What can hang from each mark:
Q_675: Q_3 Q_822
Q_607: Q_7 Q_822
Q_961: Q_524 Q_661
Q_478: Q_3 Q_7 Q_607 Q_753
Q_524: Q_950
Q_661: Q_822
Q_3: Q_524 Q_675
Q_950: Q_524 Q_661
Q_822: Q_7 Q_661

Every row comes from one small tree of marks. The marks that hang from a mark follow it in brackets, in the order of their numbers. Every link used is in the known rows. Which tree was each row made from?
In the rows, 128 means zero.
Known rows:
Q_478(Q_3(Q_675) Q_7 Q_607(Q_822)): [123 151 173 145 128 166  76 140 172 143  68  62 186 144 135 183 143  73
 112 155 143  73 150]
Q_822(Q_7): [128 133 104 108 166 123 126 134 138 105 119 165 116 130 108 130 119 128
 125 115 139 145 122]
Q_675(Q_3 Q_822(Q_7)): [164 150 120 125 180 130 142 135 138  93 143 159 110 166 111 165 112 142
 135 110 107 114 122]
Q_822(Q_661): [ 95 121 113 119 109  97 122 109 105  98 117 187 125 123 106 142 115 141
 138 116 134 145 117]
Q_675(Q_3(Q_524(Q_950)) Q_822(Q_661)): [108 114 132 138 110  96 167 125  80 123 185 193  86 140 130 139 124 173
 165 129 119 119 123]
Q_961(Q_524 Q_661): [144  94 103 121  67 103 172 156  78  99 143 137  84  91 123 133 104  95
 149 118 117 138 101]
Q_950(Q_661(Q_822)): [156 144  99  89 101 138 124  75 136 110 126  88 134  95 112  88 101 145
 115  88 115 164 107]
Q_675(Q_3(Q_524(Q_950)) Q_822(Q_7 Q_661)): [121 129 125 125 153 104 154 143 103 125 166 210  56 151 120 133 123 174
 171 123 133 113 135]
Q_961(Q_524(Q_950)): [119  89  97 126  97  98 171 144  47 122 147 130 105  86 129 115 118 137
 142 127 117 160 106]
Q_524(Q_950(Q_661)): [122 111  96 112  90 107 148  95  76 132 132 111 111  80 111  99 105 159
 135 104 136 174 132]
Q_675(Q_3(Q_524) Q_822(Q_7 Q_661)): [128 148 132 123 165 115 137 134 140 105 160 217  80 179 116 154 120 152
 156 123 121 108 124]
Q_961(Q_524 Q_661(Q_822)): [172 109  98  99  68 126 167 146  99  96 141 107  85  77 127 100 105 103
 140 101 108 135  86]
Q_961(Q_524): [124 108 103 126 111 109 154 135  85 101 139 139 127 113 123 135 114 115
 128 127 105 156  96]
Q_478(Q_3 Q_607): [117 112 148 130 132 130 105 132 134 137  95 120 157 127 147 149 148 100
  99 139 127 127 119]
Q_607(Q_822(Q_7 Q_661)): [121 155 114 100 148  95  92 143 139 115  74 182  83 147  65 141 123 141
 157 106 191 112 137]
Q_3(Q_524(Q_950(Q_661)) Q_675): [109 126 116 146  88 142 159  79  76 143 194 124 132  91 145 104  95 140
 134 126 116 174 128]
Q_478(Q_7): [104 120 117 111 127 126 128 128 159  99 109 118 155 121 120 143 127 119
 120 138 124 126 133]
Q_478(Q_3(Q_524 Q_675(Q_822)) Q_607): [125 136 164 164 142 169 115 121 122 137 171 125 183 157 180 167 129  94
 103 155  96 111 140]
Q_478(Q_3(Q_524 Q_675(Q_822)) Q_607(Q_7) Q_753): [124 138 178 207 172 166 106 154 157 149 138 134 191 181 174 164 163  93
 110 176 118  95 166]
Q_675(Q_822): [138 128 106 121 136 115 140 120 105  90 153 141 150 137 123 149 109 139
 124 116 112 136 138]
Q_478(Q_3 Q_7 Q_607(Q_822) Q_753): [104 118 173 137 140 129  83 174 205 150  42  75 184 154 133 140 184  89
  99 168 159  76 161]
Q_478(Q_3 Q_753): [110 103 139 176 144 116 127 141 114 131 119 149 181 139 146 119 163 108
  83 137 110 148 119]
Q_961(Q_524(Q_950) Q_661(Q_822(Q_7))): [181 102  85  86  97 124 172 171  84 122 130 112  35  61 122  74 108 128
 163  98 134 130 105]
Q_950(Q_524 Q_661(Q_822(Q_7))): [167 153  86  78 132 128  99  73 148 140 119  66 100 130  92  84  85 169
 126  88 104 170 106]

Write each row's tree:
[149 151 121 123 165 114 123 129 124  89 124 196  87 171  99 171 110 154
 157 105 117 106 128] : Q_675(Q_3 Q_822(Q_7 Q_661))
[139 129 142 114 118 145 109 123 152 198  95  75  92  92 139  80 158 139
 127 128 164 131 133] : Q_478(Q_3(Q_524(Q_950(Q_661(Q_822)))) Q_607(Q_7))
[133 134 113 145 100 143 157  81  63 133 210 116 134 109 146 118  86 151
 140 121 104 157 154] : Q_3(Q_524(Q_950(Q_661)) Q_675(Q_822))
[145 145 130 123 179 130 156 141 155 110 179 179 100 174 128 148 123 139
 136 127 110 117 119] : Q_675(Q_3(Q_524) Q_822(Q_7))
[152 125  92  89  90 127 142  84  99 131 131  80 114  66 117  69 106 168
 128  88 126 170 117] : Q_524(Q_950(Q_661(Q_822)))
[107 146 129 155 119 136 130  97  90  96 195 191 148 152 140 162  97 133
 144 133 103 129 138] : Q_3(Q_524 Q_675(Q_822(Q_661)))
[132 132 137 139 136 121 169 123 132 105 197 165 130 162 141 155 123 138
 128 132  96 124 110] : Q_675(Q_3(Q_524) Q_822)
[165 139  83  75 133 137 130 100 121 136 115  93  83  79 106  62 105 170
 136  84 143 161 127] : Q_524(Q_950(Q_661(Q_822(Q_7))))
[135 152 167 156 126 154  86 129 129 144  93  94 178 143 135 177 136  84
 112 139 142  99 129] : Q_478(Q_3(Q_675) Q_607(Q_822))
[124 134 170 165 156 116  80 182 183 165  37 110 158 163 111 150 189  99
 115 155 191  86 154] : Q_478(Q_3 Q_607(Q_7 Q_822) Q_753)
[159 143 116  92 132 144 160 104 147 150 158 117  64 103 125  65 120 168
 140  99 126 150  97] : Q_675(Q_3(Q_524(Q_950(Q_661(Q_822(Q_7))))))
[135 144 158 139 148 117  77 168 168 164  39 104 125 150  97 171 168 101
 130 140 198  86 145] : Q_478(Q_3 Q_607(Q_7 Q_822))
[153 141  93  90  90 118 112  58 126 135 135  50 129 118 103  89  85 168
 118  93  88 176  97] : Q_950(Q_524 Q_661(Q_822))
[152 154 106 110 130 173 140  86 119 145 176 107 105  89 138  67  96 150
 135 104 122 162 122] : Q_3(Q_524(Q_950(Q_661(Q_822(Q_7)))) Q_675)
[100 104 146 163 146 127 115 154 156 131  93 116 187 140 147 124 170  99
  85 153 111 122 139] : Q_478(Q_3 Q_7 Q_753)
[104 113 154 119 135 142  94 144 176 134  70  87 168 128 147 154 158  93
 103 155 127 101 141] : Q_478(Q_3 Q_7 Q_607)
[ 96 115 126 159 109 140 168 111  77 133 202 154 147 104 156 121 113 132
 132 142 115 155 119] : Q_3(Q_524(Q_950) Q_675)
[ 72  96 176 143 143 144 112 162 208 152 102 114 188 150 177 117 188  87
  89 188 123 105 147] : Q_478(Q_3(Q_524) Q_7 Q_607 Q_753)
[ 78  97 177 136 127 119 114 186 183 187  84  87 156 133 156 101 199 108
 116 185 176  83 167] : Q_478(Q_3(Q_524(Q_950)) Q_7 Q_607(Q_822) Q_753)
[116 155 123 131 126  84  93 145 139 123  60 171  94 144  56 166 134 141
 169 119 206 102 141] : Q_607(Q_7 Q_822(Q_661))
[104 125 181 177 154 179 109 145 179 134 143  97 222 172 196 151 159  84
  93 187  87  85 171] : Q_478(Q_3(Q_524 Q_675(Q_822)) Q_7 Q_607 Q_753)
